Each row comes from the steps of one walk. Every step used is in the known rows, and no mark comes twice. Write the walk behind each row, first mark first.
Known rows
gavu/zanov/zuvif/tise/puvo: 0.26 1.21 1.08 -2.24 2.52 -1.33 -2.36 0.67 2.20 -2.71 -1.39 -4.54 -4.28 1.75 -2.83 0.25 -0.59 1.26 4.88 -0.86 -2.70 -0.47 -2.12
tise/gavu/zanov/kizo: 0.54 -2.33 0.29 2.24 0.89 -1.04 -3.53 -0.54 3.25 -0.73 -2.33 -0.41 -3.07 -0.55 -1.19 1.09 -2.59 -1.25 2.77 -0.51 -2.60 2.06 -0.02
puvo/tise/gavu/zanov/zuvif: 1.36 0.45 -0.23 0.43 1.40 -0.33 -3.37 -1.25 1.37 -1.74 -4.99 2.04 -3.88 -0.32 -1.81 0.01 -0.70 -0.80 5.35 -1.21 -1.37 -1.50 0.16
kizo/zanov: -0.37 1.07 -1.08 -1.39 1.30 -0.67 -0.05 -0.18 0.15 1.19 1.41 -2.60 -0.69 0.10 -1.10 -2.28 -0.48 1.65 -0.03 1.15 1.36 -0.46 -0.17
kizo/zanov/zuvif/tise/puvo: -1.47 2.73 -0.75 -3.82 3.70 -1.92 -2.08 2.01 0.58 1.19 0.57 -5.95 -4.01 1.67 -3.49 -2.31 0.33 5.63 4.00 -0.01 0.61 -1.21 -1.79
zuvif/tise/gavu: -0.05 0.06 0.38 -1.74 0.49 1.12 -1.52 -0.27 0.60 1.02 -3.32 0.90 -0.89 1.80 -1.03 1.34 1.21 3.07 2.73 -2.45 -0.89 -0.96 -0.59
zuvif/tise/puvo/zanov/gavu: 0.54 0.92 -0.93 -2.56 4.70 -2.30 -2.48 2.00 -0.38 -0.12 2.17 -1.64 -4.83 2.89 -1.36 -0.72 1.85 4.49 4.95 -1.88 1.75 -0.93 2.10
puvo/zanov/kizo/tise: 1.52 -0.05 -2.34 3.40 3.14 -1.80 -5.62 1.98 -0.27 2.26 2.47 -1.28 -5.50 -3.53 -1.62 -2.97 -0.24 1.75 -0.15 -0.63 3.75 -0.32 1.13
kizo/tise/gavu/zanov: 2.41 0.49 -0.47 -0.51 0.07 1.79 -2.86 -3.51 3.92 -1.40 -1.93 1.65 -2.81 0.01 0.71 -1.19 -3.18 -1.29 1.76 -0.57 -1.22 -0.40 -1.03
kizo/zanov/puvo/tise/gavu: 0.04 0.61 -0.87 0.09 1.79 -0.88 -3.41 -1.16 0.25 1.95 -0.05 -2.58 -2.70 0.58 -2.46 -1.05 0.32 3.93 3.94 -0.55 2.08 0.66 1.76
zuvif/tise/gavu/zanov/kizo: 0.73 -2.20 0.77 1.32 1.47 -0.12 -3.90 -0.06 2.11 -0.34 -3.57 -1.58 -4.29 0.19 -2.37 1.77 -0.47 0.76 3.36 -1.84 -2.41 0.94 -0.79
kizo/tise/puvo: 1.75 1.57 -0.32 -1.92 0.20 -0.60 -0.53 -0.97 2.51 -0.08 1.33 -0.85 -1.06 0.04 0.30 -3.13 -1.65 1.85 -0.18 0.70 1.62 0.33 -0.12
gavu/zanov: 0.91 -0.30 0.53 0.32 0.11 0.10 -0.14 -1.34 1.82 -2.60 -0.42 -1.13 -1.07 0.15 0.00 0.43 -1.26 -2.92 0.79 0.14 -1.98 0.55 -0.53
zuvif/zanov: 0.04 0.19 -0.25 0.61 2.43 -1.39 -1.46 0.06 0.78 -0.22 0.79 -2.51 -0.96 0.67 -1.15 0.44 0.46 1.37 4.13 -1.27 1.15 0.17 -1.28
tise/zuvif/zanov: -0.17 1.64 0.34 -1.10 3.29 -1.54 -0.36 -0.46 1.22 0.80 0.87 -3.13 -1.06 1.45 -3.03 -2.21 -1.66 1.57 6.11 -1.82 -0.53 -1.55 -2.54
tise/puvo/zanov/gavu: 0.45 0.78 -1.52 -1.55 4.20 -3.18 -2.34 1.57 0.57 -0.56 3.21 -0.55 -3.68 2.43 -0.20 -1.28 -0.41 2.70 4.49 -0.50 1.66 0.17 2.65
gavu/zanov/zuvif/tise: -0.25 0.64 0.79 -0.44 2.41 0.75 -2.70 0.39 0.22 -2.29 -2.37 -2.99 -4.72 0.26 -2.63 1.11 0.29 -0.22 3.72 -1.14 -2.62 -2.33 -2.41
zanov/puvo/tise: 0.30 -0.30 0.59 2.17 0.22 -0.55 -2.13 -0.15 -1.35 -0.01 0.27 -1.73 -2.26 -0.56 -1.47 0.49 1.77 1.19 1.58 -0.54 1.92 0.62 1.88
kizo/zanov/puvo: -1.66 0.71 -0.34 0.42 2.17 -0.86 -2.44 -0.07 -0.01 0.83 3.56 -6.27 -2.56 0.64 -2.30 -1.01 -1.05 2.49 1.90 0.89 1.11 0.86 0.01
puvo/tise/kizo: 2.47 2.18 -0.20 0.16 1.07 -1.59 -0.73 0.58 1.74 0.28 -2.84 0.07 -0.39 -1.45 -1.27 -3.35 2.95 -1.53 -0.96 -0.41 1.67 0.73 2.15
tise/gavu/zanov/puvo: -0.15 -0.87 1.04 1.66 0.54 0.07 -3.90 -2.42 3.09 -2.36 -0.09 -3.05 -2.74 1.63 -1.29 2.31 -2.97 -0.58 4.83 -1.22 -2.86 1.85 -0.17

Write each row's walk
0.48 -0.15 -1.33 1.91 3.20 -5.47 -4.27 3.37 1.06 1.25 3.21 -4.23 -2.94 -0.46 -2.23 -1.57 -0.30 2.63 2.35 -0.73 1.59 3.02 1.84 | tise/puvo/zanov/kizo
0.99 -0.51 -1.16 3.24 3.46 -1.26 -4.38 0.72 1.13 1.43 1.16 -2.40 -4.96 -2.41 -1.99 -1.54 -0.73 2.46 2.53 -0.65 3.14 -0.26 -1.38 | zuvif/zanov/kizo/tise
0.81 1.71 -0.76 -2.14 3.12 -3.36 -2.39 2.51 0.27 0.46 2.03 -3.95 -1.81 2.10 -2.39 -0.99 2.13 3.90 3.08 -2.37 1.58 0.82 0.88 | zuvif/tise/puvo/zanov
-0.26 0.42 0.34 0.62 1.85 -0.13 -2.50 -0.28 1.16 -2.53 -1.03 -1.57 -3.65 -0.68 -1.43 0.55 -1.95 -1.91 3.17 0.02 -2.33 -1.15 -1.77 | gavu/zanov/zuvif
1.15 2.57 -0.34 -1.28 3.51 -0.03 -1.23 -1.83 1.89 1.09 1.40 -2.08 -2.82 0.23 -2.51 -4.47 -2.38 1.72 4.58 -1.41 1.30 -3.04 -3.03 | kizo/tise/zuvif/zanov
-1.41 2.04 -1.18 -2.52 3.49 0.30 -3.59 0.84 -0.11 2.18 -2.41 -2.41 -4.38 1.01 -3.39 -0.96 -0.01 5.30 5.23 -1.27 -0.42 -2.71 -1.89 | kizo/zanov/zuvif/tise/gavu
-0.66 1.81 -1.27 0.27 4.64 -1.31 -5.09 3.21 -2.28 0.82 0.44 -2.87 -5.21 -0.04 -3.42 0.14 2.31 3.16 4.11 -2.66 0.89 -2.59 -0.72 | puvo/zanov/zuvif/tise
1.04 -0.71 -0.86 2.67 0.79 0.37 -3.10 0.61 0.66 1.71 0.39 0.11 -3.85 -3.04 -0.76 -2.07 -1.00 0.92 -1.29 0.75 2.09 -0.29 -0.26 | zanov/kizo/tise
1.41 2.20 0.12 2.43 4.05 -3.12 -4.60 0.78 2.10 -0.39 0.24 -5.96 -3.25 -0.21 -3.57 -1.52 2.68 0.72 4.74 -1.98 2.80 1.63 1.36 | zuvif/zanov/puvo/tise/kizo
1.48 -0.18 -2.53 2.76 3.36 -1.55 -7.05 1.01 1.21 2.73 0.75 0.54 -5.25 -2.33 -1.51 -2.35 -1.22 2.74 2.15 -1.59 2.84 0.07 1.06 | puvo/zanov/kizo/tise/gavu
2.10 3.34 -1.43 -1.40 2.26 -2.11 -0.67 0.15 1.98 1.52 -1.19 -2.50 -1.31 -1.36 -2.20 -6.09 2.58 -0.14 -1.31 0.79 2.82 0.30 2.03 | puvo/tise/kizo/zanov
-0.04 -0.76 1.18 1.94 0.57 -0.16 -2.82 -1.57 1.70 -2.91 1.69 -4.71 -2.94 0.82 -1.25 1.59 -1.96 -1.78 2.54 -0.29 -1.98 1.47 -0.24 | gavu/zanov/puvo
0.08 2.30 -1.36 -2.18 4.29 -0.75 -1.27 0.19 2.46 0.39 0.44 -2.17 -3.59 0.87 -0.77 -4.48 -0.42 0.47 0.68 1.66 1.02 -0.39 1.46 | tise/kizo/zanov/gavu
-0.74 3.97 -1.30 -1.13 4.52 -2.04 -3.27 1.69 2.35 1.02 -0.35 -5.26 -3.51 -1.17 -3.39 -4.65 -0.60 0.62 1.30 1.21 0.31 -0.80 -0.84 | tise/kizo/zanov/zuvif
-0.55 1.10 0.19 -1.88 5.07 -0.55 -0.43 -0.88 0.73 -0.03 0.91 -0.58 -3.82 2.79 -2.04 -1.70 -1.96 2.14 7.97 -1.26 -0.45 -3.43 -1.31 | tise/zuvif/zanov/gavu
-0.76 0.28 -1.35 -2.03 2.96 0.52 0.03 -0.25 -0.47 0.60 1.56 -0.08 -3.49 1.42 0.13 -2.10 -0.85 2.32 1.82 1.64 1.28 -2.02 0.84 | kizo/zanov/gavu
0.02 -0.82 -1.57 3.46 3.34 -3.39 -4.63 3.01 -0.80 1.67 2.16 -2.36 -3.64 -1.96 -2.10 -0.64 0.49 1.11 1.21 -0.93 1.77 1.12 1.52 | puvo/zanov/kizo
-1.12 -0.02 0.36 2.38 3.23 -1.80 -3.99 0.24 0.55 -0.68 2.96 -6.12 -2.72 1.19 -2.47 2.01 -0.24 2.37 5.79 -1.74 1.17 1.03 -0.95 | zuvif/zanov/puvo
-1.48 2.21 -1.06 -1.96 3.45 0.00 -2.34 1.61 -1.45 1.75 -0.46 -4.35 -4.57 0.26 -3.20 -1.52 1.16 4.29 2.78 -0.06 0.65 -3.08 -2.08 | kizo/zanov/zuvif/tise
0.56 3.26 -1.14 -1.68 2.78 -1.78 -1.23 0.40 2.91 1.09 0.30 -4.49 -0.98 -0.28 -1.90 -4.81 0.21 0.02 -1.18 1.14 0.85 1.11 0.47 | tise/kizo/zanov
1.91 1.71 -2.28 -1.72 4.25 -1.47 -3.33 0.27 1.20 -0.17 3.62 0.58 -5.51 0.89 0.43 -3.61 -1.19 3.17 3.31 -0.03 3.38 -1.27 2.16 | kizo/tise/puvo/zanov/gavu
-1.39 1.29 1.34 0.60 4.20 -1.73 -2.88 -0.61 1.09 0.42 3.07 -6.59 -2.78 2.05 -4.30 -0.61 -2.24 2.35 7.62 -2.18 -0.53 -0.70 -2.30 | tise/zuvif/zanov/puvo
